Every row comes from one small tree of marks. The marks that hang from a mark follow it in brackets, in the order of their numbers. Every link used is in the known rows. Which tree was each row made from?
(in the rows, 128 means zero)
Known rows
K_439(K_631 K_959(K_378(K_989(K_44)) K_560)): [118 151 143 125  87  87 185 114 195 126  97 168  97 138 109 140 137  87
 137  76 124 190  85 161 123 140 141 136 175  65  86 100 104 164 152 169]
K_55(K_875(K_378)): [122 125 157 143 118  75 161 130 164 151 105 167 106 161 116 123 163 139
 151 106 146 180 119 128 113 126 117 120 148 109 114  95 112 157 150 181]
K_631(K_55(K_380 K_875(K_72 K_378(K_989) K_439))): [107 125 162 137 104  67 178 117 156 160 104 172  84 193 122 138 182 135
 166 130 155 157 152 137 120  90 163 130 151  76 145 107 121 161 148 186]
K_72(K_631(K_55(K_875))): [132 110 145 147 111  84 163 149 168 139  99 166  87 150 138 134 170 127
 130 111 149 170 117 130 106 136 132 133 144 112 114  92 102 152 142 176]
K_55(K_380 K_631(K_72(K_875))): [117 101 153 144 129  82 100 124 149 146 112 168 104 184 141 123 122 115
 169 128 151 174 147 130  95 128 127 133 173 157 120  95 124 160 147 185]
K_439(K_631(K_55)): [122 120 134 155 112  95 187 131 180 122  85 168  79 139 149 129 165 124
 122  86 151 188 142 145 121 136 111 134 159  86 110  89 108 154 142 181]
K_378(K_631(K_72) K_989): [122 124 130 141 102  75  80 101 153 122  87 177 109 183 146 140 183 134
 164  95 135 194 147 109 118 108 115 126 151  83 124  93 111 183 150 158]
K_72(K_875): [122 117 134 141 119  90 143 135 148 140  97 169  99 154 117 130 129 133
 127 118 155 161 117 107 106 121 122 127 163 124 119  94 115 159 149 178]
K_72(K_631(K_55)): [131 115 138 140 116 100 170 145 164 128  91 163  81 144 146 132 167 121
 124 107 142 170 120 125 109 141 128 131 145 104 108  88 101 155 141 176]
K_875(K_55): [113 127 138 122 148  86 165 117 154 135  96 176  80 138 135 117 168 135
 137  96 143 174 131  95 118 142 130 128 154 112 120  89 110 172 154 184]
K_560(K_631(K_55 K_72 K_439)): [130 108 129 138 140 110 115 102 138 117  80 169  62 171 194 152 157 120
 133 104 138 193 191 124 120 109 133 138 150 124 125  91 127 153 135 188]
K_631(K_55(K_380 K_875(K_378 K_439(K_959)))): [112 124 170 135 106  68 191 129 180 158 108 164  79 184 137 133 172 131
 160 121 156 164 144 150 111 120 154 131 159 106 132 100 127 156 144 188]
K_560(K_631(K_55)): [126 124 127 151 125 106 121 105 148 130  78 167  78 141 174 134 146 123
 137 101 133 189 158 124 108 127 122 130 162 110 109  91 108 153 144 188]
K_631(K_55(K_380) K_439(K_959(K_72 K_560))): [112 118 141  92 121  90 163 116 166 111 100 162  75 180 152 152 158  78
 143  94 143 175 154 142  99 137 154 139 172 135 131  89 126 152 141 188]
K_378(K_989): [128 135 131 131 102  95 122 111 150 133  91 176 108 156 115 124 166 138
 149  92 140 187 114 107 117 124 114 116 153  84 107  94  99 180 153 172]
K_959(K_378 K_439(K_631) K_560): [110 131 126  82  99 110 135  97 154 104  85 169  94 106 116 151 123  63
 131  78 111 186  96 123 109 141 144 138 164  95  89  92 110 167 158 172]
K_55(K_380 K_631(K_72) K_875(K_378 K_439)): [115 110 177 148 117  55 136 122 166 164 122 163 101 200 137 117 147 128
 191 139 150 171 158 130 108 108 143 129 150 135 130 105 132 154 149 189]
K_959(K_55(K_875) K_72 K_378 K_439 K_560(K_631)): [ 76 126 117  75  91  92   5  69 136  83  96 181 107 117 120 168 124   6
 142  66 107 167 136 107  85 130 158 154 158 110 112  94 126 164 160 158]
K_439(K_631(K_55(K_380)) K_959(K_378)): [104 126 153 149  88  82 197 135 199 139  98 174  85 149 142 139 145  94
 127  88 145 186 129 189 111 149 134 142 181  90 107  93 119 160 141 174]
K_989(K_44): [128 126 136 124 145 111 167 116 155 103  97 160  97 140 116 116 166 132
 152  82 136 182 106 106 128 148 104 128 162 116  89  91 100 156 148 187]
K_959(K_55 K_72(K_631 K_875(K_439)) K_378 K_560): [ 86 125 121  91  82  98  80 114 139 101 102 168  89 137  85 164 127  21
 117 104 126 120 116  86  93 120 174 150 147 100 106 100 123 166 156 154]
K_439(K_631 K_959(K_55 K_72)): [ 83 131 130 160  98  67 157 139 212 100 104 175 105 138 145 126 149  68
 110  64 153 175 150 154 109 145 108 143 163  66 121  85 118 151 144 154]
K_72(K_631(K_439(K_959(K_55 K_378 K_560)))): [120 120 142 110 109  91 157 138 157 117 101 165  77 147 133 145 146  79
 118  96 122 167 109 126 106 137 138 133 153 115 100  87 111 159 143 162]
K_875(K_55 K_72(K_631(K_439) K_959)): [116 118 146 166 159  68 214 151 150 149 103 180  78 161 152 132 155 117
 117 136 144 150 149  99 122  98 154 141 133  64 163  92 107 162 147 179]
K_439(K_959(K_378)): [103 132 145 124 106  96 163 130 178 141  98 174 109 147 125 133 141 105
 128  89 140 183 110 141 109 154 124 127 171 124  88  82 113 169 145 173]
K_560(K_631): [131 126 121 158 129 100 116 111 143 129  83 168  97 132 162 121 134 131
 137 103 130 191 147 110 107 129 111 125 161 108 108  95 105 151 149 185]
K_631(K_55(K_875(K_72))): [105 112 146 131 126  89 163 125 164 142  96 175  93 171 133 140 179 133
 139 108 162 174 148 131 114 121 138 134 157 125 121  84 111 155 142 189]
K_378(K_631(K_55 K_72(K_959)) K_875): [124 106 139 140 115  80  99 118 168 140  87 175 105 197 163 166 172 118
 155 114 145 199 183 123 113 110 118 126 156 106 141  88 121 177 132 163]
K_959(K_55(K_380 K_631 K_875(K_439)) K_72 K_560): [ 86 119 137  96 104  70  61  99 158 109 118 164 104 165 106 133 146  47
 170  97 137 153 151  95  81 134 150 141 165 145 118  95 123 158 158 178]
K_959(K_55(K_631) K_439 K_560(K_875)): [ 93 128 125  72 102  96  60  77 140  98  95 170  96 127 150 141 114  35
 155  69  98 188 125 114  94 120 132 127 162 128  87  78 112 164 146 169]
K_55(K_631 K_875(K_378(K_989) K_439)): [120 137 169 157  89  51 140 115 176 167 112 164 103 181 117 115 151 130
 181 127 138 175 119 121 116  93 131 120 138 104 123  99 114 161 152 182]
K_72(K_631 K_875 K_959(K_55(K_380) K_439)): [114 108 149 169 106  66 118 159 148 134 115 176  86 151 133 140 101  77
 121 130 140 134 115 121  87 107 139 147 148  63 159 100 115 165 146 151]
K_378(K_631(K_72(K_959(K_560)) K_439) K_875 K_989): [144 118 134 119  96  67  70  99 149 135  90 178 109 209 142 172 168 114
 168 113 125 204 161 107 119  80 128 116 150  79 155 101 117 189 142 155]

Write each row's tree
[134 120 128 147 113 102 119  93 126 130  75 169  71 173 215 158 140  98
 142 100 114 201 193 157 126  72 141 124 138  87 123 100 133 147 126 185] -> K_560(K_631(K_55 K_72 K_439) K_875(K_378))
[101 110 135  88  82  86  73  89 148 119  86 181 112 144 136 167 151  76
 166  92 114 194 130 134 104 120 128 131 172 115 128  92 123 179 148 157] -> K_959(K_378(K_631(K_55(K_380)) K_875) K_439)
[127 140 136 140  68  59 161 123 200 155  96 179 117 165 121 135 158 135
 145 108 148 191 136 127 132  96 129 110 155  44 142 111 113 171 148 157] -> K_378(K_875(K_439(K_631 K_959)) K_989)
[121 114 137 124 120  50 107 106 155 142  97 177 109 159 140 136 171 127
 174 111 129 191 151 107 107 119 120 118 175 114 154 103 118 174 154 165] -> K_378(K_631 K_875(K_55(K_380)))
[112 117 151 171 156  63 204 154 148 161 110 182  90 158 143 121 149 120
 135 141 147 145 145 109 110 113 160 141 148  60 163 101 104 163 153 181] -> K_875(K_55(K_380) K_72(K_631 K_959))
[131 129 123  93 117 121 103  85 119 122  80 164  80 135 129 155 123  83
 138  97 103 188 123 105 104 132 146 129 168 136  85  95 111 164 152 188] -> K_959(K_378 K_560(K_631(K_439)))
[120  98 144 129 125  72 113 110 155 116  92 169  77 200 169 158 193 127
 152 100 145 192 179 125 116 108 126 139 152 143 138  83 128 162 136 175] -> K_378(K_631(K_55(K_875) K_72 K_439))
[108 115 142 119 127  83 113 120 152 150 105 177 122 174 117 143 134  89
 157 126 139 178 155 111 102 111 130 118 171 106 130  92 107 166 145 173] -> K_378(K_875(K_72(K_959(K_55(K_380 K_631) K_560))))
[128 116 168 157 103  61 208 160 163 150 108 159  61 182 148 147 131 104
 129 140 142 144 116 167 105  97 159 137 151  87 152 106 127 142 139 167] -> K_72(K_631(K_55(K_380) K_439(K_959)) K_875(K_378))
[118 104 142 157 116  86 165 134 170 131  96 171  76 170 151 143 152 123
 128 110 165 172 162 155 116 120 136 145 166  92 133 102 127 154 140 177] -> K_439(K_631(K_55(K_380) K_72(K_875)))
[131 136 125 161 100  98 127  96 136 142  73 168  85 143 195 141 128 102
 146  98 110 197 156 157 116  88 130 117 148  74 109 101 115 148 135 185] -> K_560(K_631(K_55) K_875(K_378))
[125 124 133 165 125  89 127 115 143 143  88 165  84 163 166 137 123 130
 136 131 142 167 171 109 119  93 144 133 147  87 128 108 128 150 146 179] -> K_560(K_631(K_72(K_875(K_378 K_439))))
[107 131 147 122 103  49 134  98 157 170 106 186 114 182 116 130 162 129
 180 139 141 169 154 100 127  72 159 115 156  70 166 113 117 180 158 173] -> K_378(K_875(K_55(K_380 K_631) K_72 K_439) K_989)
[131  99 155 169 130  57 167 160 147 160 119 178 107 184 129 128 148 130
 147 140 156 161 142 126 102 108 143 136 154 100 159 102 110 151 147 184] -> K_55(K_380 K_875(K_72(K_631(K_439) K_959)))
[125  98 169 166 129  65  98 135 165 165 124 174 114 200 141 121 132 123
 179 128 158 186 154 134  91 133 125 135 163 155 130  93 119 166 144 189] -> K_55(K_380 K_631(K_72(K_959)) K_875)
[116 114 147 163 135  73 164 145 162 160 107 180 118 173 120 128 153 139
 137 124 163 171 142 114 111 114 128 131 152 106 135  88 105 158 146 185] -> K_55(K_875(K_72(K_959)))
[125 136 129 136  95  92 174 116 146 144  88 166 102 151 153 125 142 119
 145 105 124 177 141 115 129  87 129 108 137  76 106 100 117 158 140 183] -> K_560(K_875(K_378 K_439))
[139 133 134 111 101  91 113 101 157 129  96 176 123 160  95 135 172 135
 169  90 134 198 105 114 134 115 109 109 160  76 117 106 101 177 149 166] -> K_378(K_875 K_989(K_44))
[132 105 150 147 134  84 115 105 137 135  93 169  65 188 185 150 158 123
 154 116 139 189 190 147 113 103 146 138 153 115 143 104 134 149 138 189] -> K_560(K_631(K_55(K_380 K_875(K_378)) K_72 K_439))
[119 137 152 180  90  63 175 134 162 174 103 183  72 162 106 144 118 113
 123 138 149 139 122 107 123  81 166 144 140  36 159 112 123 191 153 169] -> K_72(K_875(K_55 K_439(K_631)) K_959(K_378(K_989)))
[103 130 172 136 139  60 185 108 158 158 111 163  68 177 150 114 157 121
 178 136 136 155 162 107 125 104 164 131 141  95 138 106 135 167 155 188] -> K_875(K_55(K_380 K_631(K_72)) K_378 K_439)
[131 115 135 158 103  77 181 159 158 146 102 161  86 149 124 128 128 132
 117 145 153 135 113  94 112 101 147 132 142  94 135 107 113 149 149 169] -> K_72(K_631 K_875(K_439))
[ 93 123 136  66 118  87  81  94 148 100 103 172  89 135 116 145 150  70
 144  75 126 174 119 100  96 137 141 136 162 123 105  84 115 166 155 166] -> K_959(K_55(K_875) K_439 K_560)
[112 105 149 119 126  95 148 122 168 138  98 170  78 192 149 148 189 142
 142 111 171 173 177 114 124 119 151 139 143 132 119  90 129 164 137 188] -> K_631(K_55(K_875(K_439)) K_72)
[114 134 158 146 121  66 172 119 157 147 107 175 114 176 100 126 176 137
 164 110 143 170 113 132 130  95 133 126 146  64 127 102 105 156 153 177] -> K_55(K_875(K_72 K_378(K_989(K_44))))
[ 88 116 146 108  92  93  93 108 145 127 104 181  87 151  91 141 167  93
 137  86 139 158 133 103 111 130 130 136 155 127  94  87 123 183 147 166] -> K_959(K_55(K_875(K_439)) K_378)
[106 112 130 129 113  72 125 110 162 137  83 175 117 176 148 158 178 118
 156 117 139 190 167 124 116  97 120 121 170 105 142  88 111 160 141 166] -> K_378(K_631(K_55) K_875(K_72))
[100 137 158 145 130  37 172  97 131 146 100 180  83 187 140 134 185 119
 178 125 119 162 150 124 127  65 157 129 149  37 177 108 121 171 160 169] -> K_875(K_55(K_380) K_72 K_378(K_631(K_439) K_989))
[127 119 155 149 114  57 147 123 158 140 102 166  98 175 132 132 170 133
 160 107 135 184 130 126 113 109 113 123 148 114 132  93 118 155 148 174] -> K_55(K_875(K_378(K_631(K_439))))
[106 132 126 125  85  98  84 102 143 111  99 179 121 152  77 150 142  74
 145  88 136 154  96 114 115 114 136 141 152  83 116 104 117 176 155 162] -> K_959(K_72(K_875) K_378(K_989(K_44)))
[ 98 129 138 124  95  71 147 138 192 137 105 180 124 140 128 146 142  72
 126  96 139 170 119 136 106 144 142 132 156  96 126  94 119 165 148 155] -> K_439(K_959(K_72(K_631) K_378(K_875(K_55))))
[111 120 154 133 147  71 141 111 154 146 109 172  86 149 141 106 148 120
 170 111 136 176 134 111 101 145 130 129 168 138 126  92 113 170 157 190] -> K_875(K_55(K_380 K_631))
[120 107 129 137 111  82 137 141 167 105 100 168  98 158 143 142 172  90
 126  96 151 164 143 118 105 128 130 141 134 112 141  91 115 147 143 173] -> K_959(K_72(K_631(K_55(K_875) K_439)))
[133 118 127 144 129 103 128 104 139 120  79 166  63 153 181 141 149 119
 133 101 128 192 168 122 112 113 123 133 156 122 124  90 116 149 139 191] -> K_560(K_631(K_55 K_439))
[ 89 118 138 114 104  84 119 123 160 106 105 177  93 165 124 152 141  64
 117  83 141 160 137 129 106 122 127 140 160 126 124  83 133 164 141 160] -> K_631(K_439(K_959(K_55 K_72(K_875) K_378)))
[110 141 159 175  92  68 147 133 152 159 106 172  73 186 106 141 127 105
 134 136 147 131 132 106 115  71 143 131 132  29 148 105 122 181 145 158] -> K_72(K_875(K_378(K_989) K_439) K_959(K_55))
[100 128 144 157 164  78 197 133 152 155 100 183  92 158 139 125 156 126
 129 124 152 158 154  96 121 109 148 137 147  74 148  87 107 171 151 186] -> K_875(K_55 K_72(K_959))
[ 83 113 122 119 116  91  71 114 145  90 105 176 109 149 121 127 164  67
 143  73 145 159 157 107  93 149 112 136 163 106 119  89 120 167 150 164] -> K_959(K_55(K_380) K_72)
[122 135 118 126 119  88 110 102 134 113  90 157  92 150 139 153 109  66
 135 116 121 159 142 107  97  98 156 136 151  98 138 109 124 138 156 180] -> K_959(K_72(K_875(K_378)) K_560(K_631(K_439)))
[116 116 147 127 114  88 166 123 171 143  96 167  78 168 132 136 179 141
 142 109 161 171 147 116 116 123 139 131 150 129 119  89 117 161 142 191] -> K_631(K_55(K_875(K_439)))
